Each row comes from the steps of one path. Every step used is in the known rows, and no mark comes twice. Write the path behind each row, first mark first.
Known rows
popif -> keniz -> zulap -> tefo -> serigip -> gumus: [ 1.88 -3.32 -0.41  2.89  2.26 -0.73  0.55  2.70 -5.59  1.58 -0.69 -0.84
 -1.97 -2.68  0.81 -0.95  1.55 -1.53 -2.08]
serigip -> tenu: [ 0.85 -1.12 -0.60 -0.42  0.73  0.35 -1.35 -0.24  2.77 -0.33 -0.40 -1.31
 -0.97 -1.75 -0.52 -0.98  1.31 -0.38 -1.95]
zukem -> zulap -> tefo -> serigip -> tenu: [ 3.19 -1.06 -2.50  3.24  2.04  0.04  0.24  3.91 -1.55  3.58  0.49  1.20
 -0.79 -3.48 -2.54 -0.27  3.13 -1.63 -1.47]
zulap -> tefo -> serigip -> gumus -> tenu -> zukem: [-0.85 -4.90  0.13  2.63  5.45  4.64 -0.14  5.99 -4.15 -0.69 -1.02  0.42
 -3.43 -2.05 -0.28 -2.85 -1.23 -2.30  1.05]
popif -> keniz -> zulap -> tefo -> serigip: [ 0.68 -0.80 -2.41  2.84  0.70 -2.13  0.82  2.01 -5.25  3.16  0.17  1.64
 -2.20 -1.00 -0.67 -1.23  1.15 -2.33 -0.79]
popif -> keniz -> zulap -> tefo -> serigip -> tenu: [ 1.72 -1.90 -2.99  2.46  1.54 -1.45 -0.29  1.70 -2.64  2.64 -0.41  0.12
 -2.82 -2.72 -1.17 -2.15  2.24 -2.47 -2.92]
tenu -> zukem -> zulap -> tefo -> serigip -> gumus: [ 1.46 -4.93 -1.48  4.70  3.81  0.95  2.67  5.60 -6.67 -0.93 -0.72  1.34
 -0.49 -2.88 -2.46 -0.20  3.01  0.35 -1.34]
zukem -> zulap -> tefo: [ 0.65  0.66 -1.28  3.70  0.43  0.07  2.15  2.86 -4.12  1.06 -1.06  2.57
  0.37  0.29 -1.93  0.09  1.95 -0.92 -1.51]
zukem -> zulap -> tefo -> serigip -> gumus: [ 3.35 -2.48 -0.16  3.92  2.43  0.92  1.07  5.20 -4.73  2.79  0.18  0.15
  0.17 -3.52 -0.64  1.02  2.43 -0.52 -0.40]
tefo -> zulap: [ 0.15 -2.24 -0.60  0.60 -0.90  0.84  0.32  1.20  0.83  2.73 -0.37  0.06
 -1.60 -0.75  1.24 -0.72  2.02  0.69  1.96]
zukem -> zulap -> tefo -> serigip: [ 2.34  0.14 -2.14  3.65  0.92 -0.31  1.33  4.31 -4.11  3.76  0.89  2.49
 -0.10 -1.81 -2.45  0.77  2.17 -1.04  0.40]
zulap -> tefo -> serigip: [ 0.48  0.03 -1.01  1.41  1.75  1.27  0.28  1.82 -2.69  5.39  2.00  1.10
  0.16 -0.18 -0.38 -1.60 -0.01 -1.91  1.16]
tenu -> keniz: [-1.39  0.07 -0.35 -2.56  0.38  0.10 -0.38 -0.25  1.17  1.55 -0.20  1.95
 -0.83  1.28  1.66 -2.91  0.00 -0.89  0.97]
popif -> keniz -> zulap -> tefo: [-0.81 -0.34 -1.40  2.73  0.01 -1.17  1.67  0.42 -4.90  0.14 -1.68  1.43
 -1.79  1.31 -0.60 -2.04  0.72 -1.75 -3.04]
zulap -> tefo -> serigip -> gumus -> tenu -> keniz: [-0.57 -2.67  0.99 -0.77  4.68  5.03 -2.03  5.41 -0.78  4.28 -0.50  0.99
 -3.46 -1.64  3.05 -4.50 -1.88 -3.93  2.41]
keniz -> zulap -> tefo -> serigip -> gumus: [ 3.48 -4.00  0.23  4.08  2.69  1.12 -0.25  1.84 -4.21  2.99  0.72 -1.42
 -1.96 -2.53  0.57  1.11  1.09 -1.08 -0.04]
tefo -> serigip -> tenu: [ 2.57 -1.76 -1.31 -0.08  1.38 -0.13 -2.06  1.42  2.49  2.59  1.35 -1.42
 -1.12 -3.89 -0.71 -0.29  1.49 -0.48 -0.04]
zukem -> zulap -> tefo -> serigip -> tenu -> keniz: [ 1.51 -1.14 -3.00  0.81  2.26  0.18 -0.41  3.92 -0.50  5.21  0.28  3.06
 -1.66 -2.25 -1.25 -3.15  3.30 -2.55 -0.47]
gumus -> serigip: [-1.06  0.18 -1.85 -0.42  0.90  1.61 -1.24  1.88  2.29 -0.82 -0.66 -1.09
 -3.23  0.50  0.79 -2.12 -0.45 -0.46  0.88]
keniz -> zulap -> tefo -> serigip -> gumus -> tenu: [ 2.97 -4.30  0.38  4.07  4.01  3.29 -1.80  4.87 -3.21  1.68 -0.67 -1.18
 -4.96 -3.18  0.47  0.63 -1.09 -3.05  1.43]
zulap -> tefo -> serigip -> gumus -> tenu: [ 1.01 -2.48  1.27  1.69  4.48  4.92 -1.72  5.62 -1.98  3.03 -0.26 -1.03
 -2.62 -2.67  1.52 -1.80 -1.98 -3.24  1.57]
gumus -> serigip -> tenu -> zukem -> zulap: [-0.18 -3.41 -4.79  2.43  2.39  0.52  0.38  4.32  1.53 -6.41 -2.96  0.59
 -5.15 -2.07 -3.51 -2.41  3.32  0.97 -2.65]

Write each row's path
[ 0.08 -1.15 -2.08 -1.57  2.87  1.85 -1.45  1.51  1.05  6.77  1.23  1.80
 -1.37 -0.79  0.84 -5.83  1.26 -3.28 -0.02] : zulap -> tefo -> serigip -> tenu -> keniz
[ 1.54 -4.96 -3.92  4.48  3.21 -0.17  0.45  1.27 -3.34  0.11  0.16  0.98
 -3.43 -1.44 -3.45 -1.16  2.67 -0.70 -1.67] : keniz -> zulap -> tefo -> serigip -> tenu -> zukem
[-1.62 -0.73 -2.92 -3.38  2.01  2.30 -3.04  1.74  5.96  0.21 -1.44 -0.34
 -4.97 -0.05  1.87 -6.68  0.84 -1.66 -0.65] : gumus -> serigip -> tenu -> keniz
[-0.05 -1.02 -2.59 -1.16  1.70  2.09 -2.41  1.55  4.90 -1.18 -1.13 -2.26
 -3.92 -1.15  0.16 -3.73  0.57 -0.84 -1.56] : gumus -> serigip -> tenu
[-1.22 -5.12  1.23  1.20  3.92  3.81 -0.26  3.73 -1.29 -5.95 -3.04 -0.75
 -3.45 -1.68  0.02 -1.13 -1.25 -0.48 -0.28] : serigip -> gumus -> tenu -> zukem
[ 0.33 -5.17  0.21  3.58  3.50  1.83  0.80  6.43 -3.08 -7.67 -3.96  0.68
 -3.67 -3.17 -2.01  0.96  0.65  0.56 -0.84] : serigip -> gumus -> tenu -> zukem -> zulap
[-0.74 -0.60 -1.41  1.28  0.83  0.50  0.36 -0.71 -2.83  3.04 -0.40  2.75
 -2.57  2.88  0.84 -2.82  0.45 -2.00 -0.13] : tenu -> keniz -> zulap -> tefo
[ 3.52 -2.72 -2.49  3.56  2.05 -0.18 -1.13  0.89 -1.24  3.88  1.35 -0.42
 -2.92 -2.38 -1.78 -0.47  1.88 -2.11 -1.03] : keniz -> zulap -> tefo -> serigip -> tenu
[-2.03 -2.01 -1.94  4.61  2.97  2.32  2.22  5.53 -5.02 -3.56 -3.03  4.17
 -3.44  0.55 -3.71 -1.54  0.12 -1.87 -0.69] : gumus -> tenu -> zukem -> zulap -> tefo
[ 0.20 -2.54 -3.76 -0.82  1.46  0.74 -3.15  0.48  4.71 -0.93 -1.70 -0.60
 -7.18 -0.12  0.93 -4.08  1.59 -1.24 -0.74] : gumus -> serigip -> tenu -> keniz -> zulap
[-0.26 -2.58 -2.29  3.44  0.51 -1.70  2.79  2.54 -3.75 -4.95 -1.80  2.88
 -1.05 -0.59 -3.76  1.35  2.58  1.70 -1.15] : tenu -> zukem -> zulap
[-0.29 -2.91 -3.14  3.93  2.47  0.72  2.80  2.62 -3.48 -2.66 -1.87  2.47
 -1.09 -0.50 -4.26 -2.45  3.68 -0.37 -4.09] : serigip -> tenu -> zukem -> zulap -> tefo
[-0.13 -3.51 -3.03  2.21  3.68  1.55  0.63  2.21 -1.89  1.83  0.88  1.35
 -1.21 -1.27 -2.57 -3.96  1.79 -1.29 -1.54] : zulap -> tefo -> serigip -> tenu -> zukem
[ 0.06 -3.43  0.80  1.51  3.59  3.86 -1.46  2.92 -2.11  0.22 -2.71  0.61
 -5.07  0.27  2.33 -3.21 -1.55 -3.47  0.10] : serigip -> gumus -> tenu -> keniz -> zulap -> tefo
[ 0.65 -1.63 -1.35  0.03 -0.25 -1.65 -0.67 -1.02 -0.24  0.32 -0.98  1.80
 -3.19  1.07  0.83 -0.46  0.86 -0.32  0.72] : tenu -> keniz -> zulap
[ 0.50 -2.50  2.67  0.30  2.83  3.79 -1.75  3.40  0.72 -2.59 -2.18 -2.49
 -2.93 -2.42  1.73 -0.33 -1.95 -1.14  0.39] : serigip -> gumus -> tenu
[-0.78 -4.33 -0.24  4.74  4.45  3.90  1.92  6.25 -5.49 -4.97 -3.71  1.60
 -3.44 -1.38 -2.08 -1.22  0.39 -1.07 -1.89] : serigip -> gumus -> tenu -> zukem -> zulap -> tefo
[ 2.74 -4.97  0.30  0.48  3.20  1.29 -3.41  4.39  0.49  0.57 -1.12 -0.51
 -6.44 -3.83  2.00  0.20 -0.82 -2.11  3.10] : tefo -> serigip -> gumus -> tenu -> keniz -> zulap
[ 2.01 -5.78 -0.92  3.50  4.03  1.31  0.02  8.09 -2.96 -4.89 -2.47  0.62
 -4.19 -5.55 -2.23  2.07  1.10  0.04  1.09] : tefo -> serigip -> gumus -> tenu -> zukem -> zulap
[-0.33 -2.64 -2.95  4.74  3.43  1.73  1.21  7.62 -5.27 -1.01 -1.12  4.25
 -3.86 -1.81 -4.22 -0.69  0.37 -2.12  1.24] : gumus -> tenu -> zukem -> zulap -> tefo -> serigip
[ 0.05 -2.47 -3.32  4.71  2.35 -0.47  2.89  5.12 -6.07  0.42  0.18  3.93
 -0.67 -1.00 -4.02 -0.41  2.82 -0.34 -0.04] : tenu -> zukem -> zulap -> tefo -> serigip
[ 0.40 -1.71 -1.96  1.36  3.00  1.83 -2.24  3.62 -1.77  4.47 -0.03  3.22
 -5.80 -0.08  0.24 -2.30 -1.50 -4.38  3.40] : gumus -> tenu -> keniz -> zulap -> tefo -> serigip
[-0.66 -2.72 -1.87  3.48  1.82  0.52  1.13  5.67 -2.92 -6.43 -3.07  3.00
 -3.92 -1.17 -3.57  1.03  0.61 -0.12  0.08] : gumus -> tenu -> zukem -> zulap
[ 1.15 -4.35  0.98  0.23  2.65  2.13 -2.53  2.47  0.42 -2.30 -3.14 -0.55
 -6.06 -1.49  2.61 -0.58 -1.32 -1.75  0.95] : serigip -> gumus -> tenu -> keniz -> zulap
